What can hang from each mark
seroben: pasug vabot
durud: fesar
limeka: mokan seroben vidi
sodag: durud seroben
vabot: durud mokan seroben
mokan: limeka
fesar: vabot
sovipag: fesar

Every row comes from one small tree of marks. Brackets hold a mark, then the marks that hang from it, in alphabetical order. Every link used is in the known rows. Which tree was each row made from?
Known rows
(vabot seroben): [  6.2  18.8   5.4 -11.3  34.7  -3.1  -7.1 -15.7  -0.3  18.8  14.6  -3.0
  18.4   0.8 -23.5   4.5  34.0   2.9  14.2  -7.2   5.7 -19.3  -6.9  -0.7
  10.1]
(mokan (limeka seroben vidi)): [ -7.2  15.5 -15.5  -7.6  -9.1  27.5 -21.9  -4.2  56.8  -0.9  -2.8 -10.2
  39.5  22.8 -13.9  38.6  54.9  49.4  -4.6  -7.8 -18.7 -29.6  20.4  30.3
   6.7]
(sovipag fesar): [-27.3  -3.1  -4.4 -29.6  16.6  -7.1   3.2  -9.4  25.5  27.8   3.8  -3.4
  -0.1  -2.8 -12.5  30.7  16.6   2.2  16.8  -4.2  18.4 -13.0 -16.3  -8.2
  20.4]
(limeka (seroben vabot) vidi): [-21.3  17.3 -42.6  -6.7 -25.9   6.5 -11.9 -13.6  34.7  -5.3   4.5  27.5
  16.2  -7.2 -13.0  48.4   4.1  49.3   0.9  13.2  -2.0 -10.2   0.1   5.8
  20.0]
(fesar (vabot mokan)): [-18.9  11.4 -31.6 -20.6 -12.7  -5.0  26.5   0.6 -12.5  11.9 -34.9 -26.1
  10.9   0.9 -32.3   0.7  34.1  12.5  -5.5 -22.6  22.4  -4.5   7.4  19.3
  -2.6]
(seroben pasug vabot): [ 12.5 -16.5 -13.9 -18.4  12.0   8.7 -16.4  -2.5   6.1 -14.9 -19.2  17.0
 -21.0   5.6   5.0   5.1 -19.1  12.1  -7.3  -1.1  -9.2  16.4  -9.0  15.7
  20.0]
(seroben pasug (vabot durud (mokan limeka))): [-10.9  23.5  15.6 -15.3  -9.7  33.2   5.7  38.2 -35.0   3.4 -54.4  -8.6
 -22.2  32.0 -16.5 -41.1  16.8  45.3 -29.4 -34.0  -7.9  11.4  -2.8  27.6
 -33.2]
(sovipag (fesar (vabot durud seroben))): [-32.8  58.1  16.3 -11.6   5.1 -26.7  21.0 -32.7  -8.8  42.8   6.6 -22.1
   9.0 -17.2  -6.7  32.3  53.8   0.1 -11.1 -30.1  60.4  33.6  -8.7   4.9
 -19.6]
(vabot (durud fesar) seroben): [-19.9  26.9  14.1  18.8  24.1 -16.3  -0.1 -17.6 -11.2  17.8   9.2 -28.1
  11.4 -10.1 -27.7 -10.8  41.2  20.6  -3.4  13.9  22.7  18.6   9.9 -34.4
   2.6]
(fesar (vabot durud mokan seroben)): [-26.0  54.8   7.4   3.1 -13.1  -0.6  25.9  -0.5 -42.4  43.3 -20.0 -32.1
  17.7  -8.1 -31.6 -12.9  52.6   8.4 -21.4 -38.1  42.1  12.2  -1.1  15.0
 -34.5]
(sovipag (fesar vabot)): [-25.2   7.4 -21.2 -36.2  -3.3 -30.0  25.7 -35.2  24.3  17.3  -8.1 -15.9
  -7.5 -13.0  -4.5  46.3  35.3  -3.4   1.5 -14.4  32.1  13.4   0.5   7.9
   9.9]
(vabot durud mokan (seroben pasug)): [-19.4  23.0  31.5   9.4  23.0  37.4  -4.4  25.8 -36.0  53.6 -25.9 -16.0
  15.3   0.4 -17.4 -42.3  36.6  -8.5 -19.6 -48.2  13.8  14.6 -11.6  32.1
 -23.9]
(seroben vabot): [  1.6   4.4 -25.6 -22.3  -8.1 -14.7   4.0  -2.5  -5.2 -16.8  -5.5   8.9
 -16.6   8.1 -18.6  13.8 -13.3  29.2   1.0  17.4  -4.3  -9.6 -16.0 -11.6
  16.4]
(durud fesar): [-17.4 -22.1 -18.6  -4.3  20.2 -17.2  -1.9 -18.9  21.4  -9.2  -7.1 -21.6
   4.1  -6.4 -19.8   5.2  15.8  22.0   8.3  23.2  -2.0  -2.0  11.0 -32.5
  35.8]
(seroben pasug (vabot (mokan (limeka vidi)))): [ -8.9  19.2 -13.8 -21.5  -7.0  52.9 -12.7  27.5  -0.2 -10.5 -27.0  14.6
 -12.9   8.9 -31.4  -7.9   3.6  35.5 -24.9 -27.8 -29.9 -13.5  11.0  43.4
 -30.6]
(sovipag (fesar (vabot seroben))): [-19.0  34.7  -7.5 -27.4  24.5 -22.7   7.6 -55.4  10.1  33.3  11.0  -4.8
  -1.7 -16.7 -17.6  40.7  52.8  -6.4   9.6 -29.5  53.5  11.5  -3.2  11.7
   2.2]
(sodag seroben): [ -7.8 -22.2   4.3 -15.2  17.9  -7.9  27.4  -6.3  12.6  -4.2 -23.8 -30.0
 -10.1   0.4  -4.7  30.6  32.6   7.3 -12.4  -7.1 -19.3 -43.2   2.6 -10.8
  45.3]
(seroben pasug (vabot mokan)): [-11.3  -7.1 -19.3 -19.2   2.9  29.1  -6.7  11.3 -19.5   7.3 -33.5  11.6
 -27.0   6.1 -20.6 -23.6 -14.5  15.0  -4.2 -14.8   4.3   7.5 -16.6  24.3
   0.0]
(durud (fesar (vabot (mokan (limeka seroben))))): [-13.1   9.3 -29.2 -13.9 -20.7  -8.5  -9.6 -29.5  20.4 -17.7 -48.3 -51.3
   9.5  22.8 -27.3   4.4  70.6  67.1  -0.3 -22.5  31.4  12.0  44.7  14.6
   5.7]
(fesar (vabot durud mokan (seroben pasug))): [-11.8  33.9  12.3  11.1  12.0  22.4  14.9  -1.2 -41.4  39.6 -35.6 -19.5
  13.0  -5.0 -13.3 -21.8  49.3  -2.5 -26.7 -59.4  33.0  38.2  -1.7  43.7
 -31.8]
(limeka mokan): [ -7.0  -0.3 -10.9 -20.6  20.8 -14.8  13.3  29.4  27.9   8.3  15.9 -28.9
  33.6  19.7 -21.4   0.4  15.3   2.3  28.3 -10.1 -30.3 -20.8  -1.1  17.4
   8.7]
(vabot durud seroben): [ -7.8  35.2  29.0   9.4  19.3  -1.3   8.6   1.9 -11.2  38.9  12.1 -16.7
  25.9  -3.3 -18.7  -8.1  42.0   4.6  -6.4  -8.2  15.4  -3.5 -13.6  -2.1
  -9.1]
(sodag (durud fesar) (seroben pasug vabot)): [-17.1 -68.8   4.9 -19.0  13.1 -14.0   0.2  -7.6   4.2 -62.0 -36.6  -1.9
 -58.0  10.5  14.0   6.8  -3.2   8.0 -13.5  -2.7  -4.6   6.3  16.3 -33.7
  77.1]
(seroben pasug (vabot (mokan limeka))): [  8.2   2.9  -0.5 -34.1   0.9  32.3  -8.0  21.3 -15.9  -8.9 -43.7  -2.0
 -24.3  33.4 -21.8 -32.0  12.0  43.0 -16.1 -28.7 -17.6 -10.9   3.3  33.4
 -13.2]

Which tree is each row?
[-36.5  38.4  13.6  18.3  13.9  -4.7   2.5   7.2 -34.8  35.1  -7.0 -27.2
   8.9 -13.3 -42.5 -44.0  37.3  21.5   1.8  -6.0  32.5   8.3   3.3 -21.4
 -18.4]
(vabot (durud fesar) mokan seroben)
[-16.2  24.0 -47.8 -10.6 -25.1  -1.9  -7.0   9.2  47.2  -8.3  22.2   2.1
  35.6   7.9 -17.1  40.6   6.5  45.6  22.2  -7.3 -18.1 -18.3  -0.6  22.5
   5.0]
(limeka mokan (seroben vabot) vidi)
[  0.6  -7.2  -4.3  -2.5  11.9  51.0 -34.4   3.4  65.0  -0.8 -18.2  -0.6
  31.2  24.2   6.0  30.2  55.1  33.6 -17.1 -27.9 -33.2 -11.6  24.0  48.3
  10.2]
(mokan (limeka (seroben pasug) vidi))
[-16.3  -7.1 -27.4   6.5  16.3  36.5 -23.7  19.4  77.8  13.4  11.0  -9.4
  57.2   8.8  14.4  31.2  33.6  16.7  10.2 -34.5 -36.4   1.3  16.8  57.5
  18.3]
(limeka mokan (seroben pasug) vidi)
[-15.6  -0.1  23.9  26.2  42.2   6.5 -24.6 -15.6   4.5  20.6  -8.0 -17.2
  10.3  -6.1  -3.3 -19.9  31.9   3.6 -14.3  -4.4   9.2  37.5   9.2  -6.4
   3.2]
(vabot (durud fesar) (seroben pasug))
[-39.2  46.8  -2.6   8.1 -28.8  40.3   7.4  43.6  13.9  30.7 -28.2 -31.6
  47.8  14.4 -24.1   5.4  60.1  55.7 -16.1 -34.9  -3.7 -25.2  10.3  32.4
 -33.8]
(vabot durud (mokan (limeka seroben vidi)))
[-60.1  39.1  -9.9 -14.3 -24.2  -9.0  45.0   7.1 -21.5  44.5 -29.5 -35.4
   1.5 -13.8 -10.5  10.5  44.0   7.0 -12.7 -39.0  53.9  25.0 -12.5   6.5
 -21.3]
(sovipag (fesar (vabot durud mokan)))
[ -5.2  46.8   8.8   3.6   4.2 -20.5  23.5 -24.9 -20.3  27.4 -10.5 -28.7
  22.8  -7.5 -17.4  14.6  53.8   8.6 -26.9 -24.4  32.4  26.7   2.5   6.4
 -17.5]
(fesar (vabot durud seroben))
[ -0.6  33.3  48.9  -5.1  32.3  43.0  -9.9  33.6 -31.2  41.6 -32.5 -25.3
  10.1  21.4 -25.0 -48.2  62.5  12.7 -21.7 -55.3  -0.2   4.4   3.3  44.0
 -37.4]
(vabot durud (mokan limeka) (seroben pasug))
[  7.9   6.8 -18.5 -13.2  -4.3  38.1 -40.4 -10.3  48.1 -20.5 -19.4  21.6
   0.2  19.4   8.0  31.9  28.9  55.0 -15.3 -16.4 -26.2   0.7  16.4  44.5
   1.8]
(mokan (limeka (seroben pasug vabot) vidi))
[-24.8  13.0 -37.8  -3.1   1.8   8.8  -3.6  17.0  66.7   8.9  24.8 -20.2
  63.7   9.8 -10.4  40.0  31.4  25.3  26.1 -15.4 -29.1 -26.7  14.5  30.3
  12.7]
(limeka mokan seroben vidi)
[-31.2   0.5 -41.7  -9.8 -10.6 -13.9  16.3 -19.1  -6.4  -6.8 -28.0 -37.4
   0.1 -11.0 -41.8  -1.8  25.4  22.1  -3.4  -7.9  25.8  13.9  26.5  -7.8
   7.9]
(durud (fesar (vabot mokan)))
[-18.1  29.8 -27.5  -8.9   7.8 -17.7  -2.2 -39.9 -20.3   0.3  -9.8 -27.7
  -2.6 -16.7 -49.4  -8.1  45.5  16.8   5.9 -15.9  45.7  12.6  19.5  -3.7
  -7.3]
(durud (fesar (vabot mokan seroben)))
[-45.8 -34.5 -15.1 -21.0 -21.1 -25.9  39.4  -3.9  -9.7 -40.8 -48.0 -39.6
 -29.2  -1.2 -19.9   4.8  42.3   2.8 -12.0 -31.6  26.6 -11.2  30.3 -28.4
  50.4]
(sodag (durud (fesar (vabot mokan))) seroben)
[ -5.9   6.1 -12.8  10.7  -9.5  15.4 -13.5  -4.2   9.2  12.7 -43.6   3.5
   2.4  10.6  19.3   9.8   9.1  36.3 -19.6 -12.0  12.8  40.0 -13.6  16.1
  20.7]
(limeka (seroben pasug (vabot durud)))
[ -9.3   2.1   6.8  -2.2  -2.0   9.1   5.6  11.6 -14.3   2.7 -32.4   8.3
  -8.7   5.7   6.7  -4.8  -6.3  20.9 -35.5  -4.6  -2.5  33.6 -18.2   7.4
  -3.9]
(seroben pasug (vabot durud))
[-25.7  15.6  -6.4  -3.1 -12.6  29.4  10.1  31.5 -36.0  20.9 -45.4  -4.5
 -12.7   4.2  -8.4 -36.1 -10.9  21.2 -23.5 -24.9   7.0  24.8 -23.6  14.8
 -20.2]
(seroben pasug (vabot durud mokan))
[ 22.0 -18.6  12.9 -16.3  28.1  31.3 -29.4  -2.7  46.5  -0.2 -36.7 -15.3
   9.6  45.8  11.9   9.1  53.5  34.6 -10.0 -31.0 -17.3   0.1  18.0  46.7
  26.1]
(mokan (limeka (seroben pasug)))
[-19.2  32.1 -17.3  -0.1 -22.1 -24.6  17.7  25.0  14.2   7.0 -10.1 -25.3
  31.3  23.3  -3.3   1.3  15.0  45.3   9.3 -10.8   2.4  10.0 -14.5   6.7
   0.9]
(limeka mokan (seroben (vabot durud)))
[-17.9  -8.9  -1.0  16.8   1.8  -5.1  -3.6  -7.4  -4.8 -15.3 -36.6  -4.0
 -21.5  -0.1   2.7 -13.9  -7.3  30.1 -24.5  12.8   3.2  50.9   5.3 -19.7
   9.4]
(seroben pasug (vabot (durud fesar)))
[-47.5  70.1  11.8 -13.8 -10.1  -6.6  30.9 -12.5 -37.1  62.0  -9.3 -27.2
   9.7 -17.4 -25.1   7.8  59.2  -4.5  -3.4 -47.2  68.5  22.7 -15.6  13.0
 -29.5]
(sovipag (fesar (vabot durud mokan seroben)))
[-23.6  35.4  -3.1 -12.8 -28.4  -7.4   8.8  17.6 -36.6 -14.6 -45.3 -36.4
 -19.6  12.3 -45.7 -38.2  13.2  68.4 -16.9   0.2  13.2   9.4  10.5 -22.7
 -28.0]
(seroben (vabot (durud fesar) (mokan limeka)))
[-15.0 -36.5   0.7 -43.0 -17.0 -26.0  31.1  11.5 -10.2 -47.2 -22.8   2.2
 -42.4  17.7  -2.6  25.7   6.5  16.1  -3.9 -12.8   0.1 -36.6  -3.3 -30.4
  58.5]
(sodag durud (seroben vabot))
[-15.7   5.2  -9.1  -8.8   2.8  66.5 -29.0  22.9  38.2  15.2 -30.1  -6.6
  27.9  19.3 -10.8   3.6  54.3  34.5 -14.1 -43.1 -21.7 -20.0  21.0  63.5
  -7.0]
(vabot (mokan (limeka (seroben pasug) vidi)))
[-25.0  14.6  20.1  24.6  31.4  26.6 -13.3   1.4 -25.9  33.3 -25.3 -24.4
   6.6 -10.7 -19.2 -45.6  32.5   7.4 -11.2 -21.0  22.6  30.5   9.6   1.2
  -7.6]
(vabot (durud fesar) mokan (seroben pasug))
[-42.9  31.3   1.4  -9.3 -16.0 -24.5  41.0 -20.0   4.3  30.8 -19.3 -26.9
  10.3 -13.3   3.0  34.1  40.9   7.9 -16.4 -20.2  40.1  33.1  -7.8   0.9
  -3.1]
(sovipag (fesar (vabot durud)))
[-51.1  47.3 -35.7  14.2 -54.2  15.8  13.1  26.8  -5.7  23.6 -17.9  -0.1
  27.1  -9.8 -23.4  15.8  10.7  50.9 -12.3 -10.7  18.8  -6.0 -10.1   5.9
 -18.3]
(limeka (seroben (vabot durud mokan)) vidi)
[-42.2  25.2 -24.0 -36.6 -11.0 -10.6  28.6 -12.7  -8.2  27.7 -21.8 -23.7
  -2.6 -10.0 -19.1  21.8  33.0   6.3   3.9 -39.0  50.2   8.5  -2.8  19.5
  -0.3]
(sovipag (fesar (vabot mokan)))
[  0.4  14.5  34.6  11.7  35.8  24.3  -6.5   8.9  -3.9  41.9  -3.4  -7.5
  12.1   1.9   3.6 -13.0  38.4  -7.3 -27.1 -27.2   4.4  27.7  -6.1  19.4
  -6.3]
(vabot durud (seroben pasug))
[-40.9   9.6  -3.4   8.6 -18.6 -16.2  36.0   5.9 -37.6 -11.5 -52.3 -36.7
 -35.3 -12.6 -31.1 -10.2   6.4  44.5 -18.9  -1.2  14.0  -6.5   1.0 -43.2
  17.5]
(sodag (seroben (vabot (durud fesar) mokan)))
[-28.4 -47.2  11.6 -34.6 -10.6  16.5  18.3  35.2 -28.3 -32.4 -54.7   4.3
 -54.5  10.4  -2.2 -12.1   0.2   1.2 -11.5 -44.2  -0.7 -16.0 -11.3   1.8
  43.8]
(sodag durud (seroben pasug (vabot mokan)))
[-48.3  11.3  -8.0  13.1  -6.5   1.4  15.3  24.4 -13.3  20.7 -31.7 -38.7
  11.8  -6.0 -34.6 -33.8  20.4  23.8  -4.9  -0.5  13.1   7.1   3.8 -31.0
  -2.8]
(vabot (durud fesar) mokan)
[  1.4  24.8 -21.4 -29.9 -24.7   4.7   6.5  -6.1  11.5   7.1 -50.3 -46.9
  18.8  31.8 -26.5  10.2  70.2  58.5  -3.4 -47.9  27.2  -4.0  26.9  44.1
  -6.3]
(fesar (vabot (mokan (limeka seroben))))
[-27.1 -37.7 -23.2 -23.2 -13.3 -37.6  15.1 -13.9  15.9 -42.8 -13.7 -22.4
 -12.1   8.8  -4.5  12.3  25.2   3.4   3.8   1.5  21.3  24.1  33.0 -30.0
  40.7]
(sodag (durud (fesar vabot)))
[-21.0 -82.2  23.7  -9.4  25.7   1.7   4.0   2.5  26.7 -42.5 -36.6 -20.7
 -38.8  10.9  23.5   3.6  30.6 -16.9 -13.8 -20.3 -18.4  -7.5  23.3 -20.5
  78.7]
(sodag (durud fesar) (seroben pasug))
[-44.7  25.2 -18.8   1.8 -24.0 -14.8  13.7  11.4 -40.5   0.3 -32.5 -16.1
 -15.6  -8.5 -39.4 -33.2  -7.4  47.7  -9.3  11.3  23.8  17.8  -4.5 -38.1
  -9.2]
(seroben (vabot (durud fesar) mokan))
[-26.3  20.1  14.1   0.0  -5.4   9.9  16.6  27.0 -17.3   8.8 -38.9 -52.4
   2.7  17.6 -41.6 -43.4  41.0  45.0 -10.6  -6.6   2.1  -5.1  17.8 -16.5
 -22.3]
(vabot (durud fesar) (mokan limeka))
[ 15.9   7.2   4.8 -10.7  35.3   7.0 -16.5 -43.7   5.6   7.7 -11.5  -6.3
   6.2  -2.4  -5.5  15.5  46.3  -9.7 -17.9 -30.7  13.8  30.8  12.2  41.4
   6.1]
(fesar (vabot (seroben pasug)))
[-25.0  27.5   1.3 -24.4  23.8  14.7  -5.0 -32.2 -11.6  42.2 -16.7  -6.1
 -12.3 -20.0  -9.2   8.6  50.1 -20.4   0.5 -66.2  54.4  22.3  -5.5  50.3
 -13.0]
(sovipag (fesar (vabot mokan (seroben pasug))))
[ -3.4  17.9  21.0   8.2  17.7   6.1   4.6 -24.0 -12.5  25.1 -27.4 -19.0
  12.3  -1.4   2.2   6.6  49.4  -3.4 -37.1 -31.5  23.4  46.2   7.3  34.3
 -13.3]
(fesar (vabot durud (seroben pasug)))
[-24.9  11.8 -15.5   5.3 -14.9 -28.6  12.9  -9.9 -14.6 -20.6 -23.3 -12.1
  -9.1  -6.4 -19.3  -9.4  -5.0  42.4  -9.3  36.1  10.7  23.4  -2.3 -47.4
  12.0]
(seroben (vabot (durud fesar)))
[ -0.9 -56.0  15.3 -31.4  -0.3   2.3  12.8  15.7  -3.1 -47.2 -37.8  11.9
 -48.3  16.9  17.9  12.4  -1.1  -2.1 -18.5 -30.3 -12.4  -7.6   0.6  -7.2
  63.9]
(sodag durud (seroben pasug vabot))
[  0.7 -22.7 -10.6  -3.5  25.9   8.9 -20.3  13.2  55.6  18.5  -3.8 -24.9
  36.3  34.5  19.9  10.0  35.2  13.6  18.1 -38.3 -20.5  11.7   6.5  49.0
  33.0]
(limeka mokan (seroben pasug))
[-35.8   4.8 -13.6   8.6 -11.1  13.7  -1.2  11.3 -29.3   2.1 -44.6  -8.5
 -26.8  -6.3 -16.4 -39.6 -10.0  32.4 -20.1  -1.5  15.7  44.8  -1.6  -9.4
  -5.6]
(seroben pasug (vabot (durud fesar) mokan))
[-10.4   4.6 -14.1   5.0  28.4  12.4 -14.8 -37.7 -13.4   5.9 -26.1 -18.9
 -13.3 -11.3 -22.8 -20.8  40.9   1.6  -6.1 -36.3  33.2  39.8  29.5  22.4
   0.7]
(durud (fesar (vabot mokan (seroben pasug))))
